Each row was made from one path, in order. Every step used is in the known rows, and no mark comes twice. Write each row's path.
Known rows
F, Z, R: [-14   2  -5 -25  20   7  -9  11  24  -6  12  17  31  28  23  19  -1 -21
  18  10 -14 -11  19 -32  -2  10   4  -4   2  11]
J, Z, F, R, U, B: [-39 -16  13   8   1  17   4  -7  38   6   9  12  32  45  35  10   6   1
  11   3   4 -12  14 -35   4   5 -24 -23  16  -7]
U, R: [  3  -7  -2  17   6   8   8   8  38  10   5  -4  39  21  27  15 -21  10
  13  38 -12  23  20 -29 -21  -2 -26 -14  26  -3]
U, B, R, Z, J: [ 13  -4  10   4  29  -1   5  35  30 -28  -5   2  22   4   0   8  14   4
   1  35  18 -10  42 -33 -10  -7  -8 -21  21   1]
Z, F, R: [-31 -28  40 -28   7  14  15  -6   3 -12  14 -13  38  55  24  14  -2 -15
  23  24 -34  -8  24 -28   0  -9   0  -9   7  -1]
J, M: [-18 -33  15 -28   8   1 -27  -9  18 -10  23   7  33  34  11   6  18 -19
   6  26  -3  13  19 -52 -19  -9  -3 -30 -18  10]
U, B, R, J, F: [  4 -14  -9  12  28  16  -6  15  -8 -14  17   1  24  16  -4  20 -16   5
  29  50 -12   8  38 -10  -6  -5   7   1  25   1]
U, B: [-23 -11   5  16   6   7  -3  15  48   8  28  22  36  24  27   9  17   4
   4  19   0  14  10 -38   6  -4 -20 -21  12   2]
J, F, Z, R, U, B: [-32  -2 -11  12  16  12  -5   0  33   8  18  28  30  25  25  13  10  -2
  19   5  11 -13  10 -37   7   7 -20 -19  24  -3]
J, F, R, Z: [ -6 -13  32   0   5  31   6  -1   2 -22   4   7  44  28  -3  24  16 -14
  18  20 -11  -1  25 -18  -7 -20   8 -15  31  12]
F, R, U: [-35 -24  21  -2  11   2   6 -30   6   1  -6   5  52  49  23   0  -3  -3
  18  10  -1  -9  36 -46 -15   8 -27 -33  35  -7]
R, Z, F: [ -3 -14  35  -9  27  16  11  26 -10 -31   6   2  27  29  -4  24  -8 -22
  24  38 -12   1  22 -26  -5 -18   4 -12   4  17]
Z, J, M: [ -7 -35  13 -41  17  -5 -22   1  23 -24  18  -4  24  28   1  -2  18 -15
  -2  33  10  -3  31 -56 -19  -7   2 -31 -26   5]
U, R, J, Z, F: [  6 -18  13 -16  15  23   0  24   8 -22  -3 -19  15  46  11  23 -44 -12
  17  43 -22   0  31 -11 -15   4   9   2 -17   9]
B, U, R: [  0   3  -6  33   0  -3   2  10  33  10  12   9  35   8  25  14 -34  19
  24  37  -4  21  11 -36 -26  -7 -39 -18  40   4]
Z, F, R, B: [-23 -35  25  -1  -2   4  11  -5  -2   5   4   4  43  31  36   0  20 -24
  32  14 -11 -20  20 -23  13 -10 -17 -19  28  -9]
R, J, F, Z: [  7  -4 -10 -13  20  18   2  -1 -14 -19  -4   3  42  43 -17  23 -44 -12
  18  37  -3   2  44  -6  -6   7  20   6  19  14]
F, Z, J, R, U, B: [-32   5   7   6  17   3  -1  -6  47   4   5  27  33  39  11   3  14   8
  11   4  19 -17  17 -39   3  11 -24 -22  13  -8]
R, J, M: [ -6 -21  21 -16   4   9 -18  -6   6 -10  14  14  29  37  -1  -1   7 -15
   2  36   8   3  28 -47 -14  -5   6 -32 -10   7]
J, F, Z, R: [-10  -5 -14 -29  26  12 -14   9  12 -13  19  10  27  25  15  24  -6 -23
  26  17 -19 -12  20 -23  -1   6  14   4   0  14]
R, J: [  8  -5  17  11  14  12   4  11   2  -8   1  16  40  33  -3  -3 -20   0
   6  45   1   6  42 -31  -9   1   1 -23  20   5]
U, R, B: [  1 -20  -5  32  -1  -2   5   6  23  21  -2  10  43   8  40   2   6  -7
  25  23   3   3  17 -24  -2  -5 -36 -23  44 -11]
Z, F, R, U, B: [-42 -13  17  14   4  12  10  -8  31   9  14  19  37  41  32   7  12   2
  15   7   6 -11  12 -42   9   0 -29 -28  25  -9]
U, B, R, J, M: [-12 -11  13  -1   5   6 -16   1  12  -1  13  17  20  28   8   6  14  -6
   4  35  10   2  26 -41 -11  -4  -3 -29   1  -1]
J, Z: [ -1 -31  -6 -22   7  15 -27  10  41 -16   0 -13  30  42  23  18 -22  -9
   2  20 -24  18  35 -20 -27  15   3  -6 -22  17]
B, U, R, J, Z, F: [  5 -14  10  -9  12  18  -3  25   6 -22   1 -12  13  40   8  21 -52  -7
  22  43 -19  -1  26 -15 -16   2   2   0 -11  13]
U, B, R, Z: [ -3   7  16  34  12  11   3  27  23  -7  -2  24  29   3  11  26  21   0
  13  23   5  10  23 -23  -7 -12 -16 -21  42   8]
F, Z: [ -6  -5  -1 -14  11   3   2  -1   8 -10  -7   8  48  46   2  20 -29 -12
   8  22  -3  10  37 -22  -8  11   2  -6  18  14]
Z, R, J: [  2   4  13   2  19  14  -2  18  10  -6  12  23  29  23   9   0  -6  -7
  13  35  -3 -10  32 -35  -4   4   6 -18  10   5]
B, R: [-10 -15  -2   9  28 -14  -6  17  15  -2   4  -2  30  15  27  19  -1   6
  21  37 -21  22  41 -27 -21   2 -21 -10  28   0]
B, U, R, J, M: [ -1  -8  13   3  -5   9 -14  -5  11   0  13  16  25  27   2   2  -9  -3
   8  39  13   4  18 -46 -20  -9  -9 -32   4   4]

Which path is each row?
[-22 -16  -2  18  30 -16  -4  -7   4   0 -11   6  39  26  23   8  -8   7
  25  24   3   5  47 -43 -26  12 -37 -28  43  -7]  B, R, U
[  3   1  17  23  19   8   0  24   9 -16  -8  15  33   5   5  26  12  -4
  15  29  -2  15  33 -22 -18 -11 -11 -19  39  12]  B, R, Z
[ -6 -26  27 -36   9   7 -13  -2  19 -28   9   0  25  28  -4   2  28 -19
  -3  25  15 -14  27 -51 -15 -14   6 -34 -14   5]  F, R, Z, J, M
[-11  -6  40   4  -1  26  11   1  12 -15  -3  14  46  30   5  18  19 -14
   9  14  -6  -1  23 -27  -6 -15  -1 -24  32  11]  F, R, Z
[-24 -34  18 -23   8  20   2 -17   4 -11  22 -13  45  44  16  17   2  -9
  25  24 -33   0  27 -21  -5  -9   5  -4  15   0]  J, F, R
[ -6 -31  13 -33  21  15 -10  23  11 -29   6 -21  18  47  15  25 -30 -19
  19  34 -31   5  28 -19 -15   3   8   2 -30  16]  J, Z, F
[ 10   5 -16   2  11  15   3   0 -11 -13  -4   6  37  35 -16  25 -56  -2
  24  38   1   2  36  -7  -9   4   7   5  32  12]  B, U, R, J, F, Z
[-41 -11  13  19   1  10   6 -12  40  14  14  23  43  39  34   4  17   6
  10   4  10  -7  14 -44   5   2 -33 -32  32  -9]  F, R, U, B
[ -7  -5  27   8  26  12  11  33  -2 -22   5   6  17  19   5  30   1 -13
  26  36 -11   0  20 -20  -1 -16  -4  -8  15   9]  U, B, R, Z, F
[ 10  12  15  39   0  15   6  18  23  -7  -3  22  36   3   2  23 -11   4
  18  30   9  14  11 -30 -21 -18 -24 -25  47  15]  B, U, R, Z
[ 11 -21  -9  -6  36  11  -7  24   7 -34  15  -9  20   3 -12  21   1   0
  21  44   0  -3  37 -17  -9 -14   8  -3  14   6]  U, B, R, Z, J, F
[  2 -20  13 -19  22  17  -4  28  -1 -27  -4 -18  12  44  11  23 -37 -12
  20  43 -26   0  39 -11 -15   6  11   4 -17   9]  B, R, J, Z, F
[ 13   6  17  29   4  23  12  17  25  -7  -8  13  40  11   4  23  -3  -2
  10  30   2  15  18 -24 -18 -13 -15 -23  39   9]  U, R, Z
[ 17  -8  12  -4  33  -4   4  34  19 -34  -8  -5  25   4  -6   8   7   2
   4  39  14  -8  48 -33 -18  -6  -4 -21  20   3]  B, R, Z, J
[ 11 -19   0 -10   4  23 -20  14  28 -16  -9  -5  28  46  11  11 -34  -5
  -3  30 -13   9  43 -15 -23  18  11  -9 -13  14]  R, J, Z
[ 16 -25  -6 -13  40   8  -8  21  -3 -41  11 -15  23   6 -16  21  -5  -4
  24  49  -5  -1  43 -17 -15 -13  11  -2  12   8]  B, R, Z, J, F
[  8 -14  27 -17  19   9  10  17  21 -33  -5  -5  35  20  -5   2  12  -6
  -1  29  11 -18  42 -36 -11  -9   2 -26  15   4]  F, R, Z, J
[-32 -10   3  25  10   4  -1  -1  39  11  15  27  39  29  28   3  12   8
  10  11  16   3  15 -47   1   4 -35 -33  27  -4]  R, U, B
[  7  -1 -14  -7  22  13   2   3 -16 -17  -8   2  37  39 -14  27 -43  -8
  22  39  -5   3  47  -2  -8   9  16   9  27  10]  B, R, J, F, Z
[ -8  -8  39  -4   7  23  21   3  -9 -11   2   4  38  51   3   2 -18  -6
  14  40 -12 -13  38 -23   1  -3   8 -15  17  -3]  Z, F, R, J
[ 22  -1  10   8  20   1   8  29  29 -28  -6   2  27   0  -7   6  -9   7
   5  39  22  -8  33 -38 -20 -11 -14 -25  25   6]  B, U, R, Z, J
[ -3 -10  29   0  30  10  11  31 -12 -28   0  -1  20  23   2  31  -6 -16
  29  41 -16   2  27 -20  -9 -15  -1  -7  13  11]  B, R, Z, F
[-22 -32  18   7  -6   2   5 -11  10  12   3  10  52  26  40  -4  28 -18
  25   8  -6 -13  22 -27   8  -6 -23 -25  37  -8]  F, R, B
[  6 -20  16 -24  10   6 -12   6  26 -23   7   0  22  18  -4   5  18 -13
  -3  33  19  -7  24 -49 -21 -14   0 -32 -12   5]  U, R, Z, J, M
[-23 -17  10  25  -9 -13 -10  -4   7   6  19  27  43   9  27  -2   1  -1
  37  15   4  -6  11 -42  -5 -12 -37 -28  46   7]  F, R, B, U
[ -5   9  39   0  16  17  -8   5  24 -19   1  25  38  29 -14  16  27 -12
  18  14  -7   1  16 -26 -13 -11   3 -16   6  15]  J, R, Z
[-21 -23   9  13  -9  -7 -12   2   6  -2  15  16  33  17  28   5 -11  -6
  40  15  -4 -11  12 -33  -6  -9 -29 -18  29   9]  J, Z, F, R, B, U
[-13 -17  -1  30   2 -20 -17   6   6   3  20  31  39   0  22  -2  -4   0
  37  22   9   4  12 -45  -9 -11 -39 -28  42  12]  R, B, U
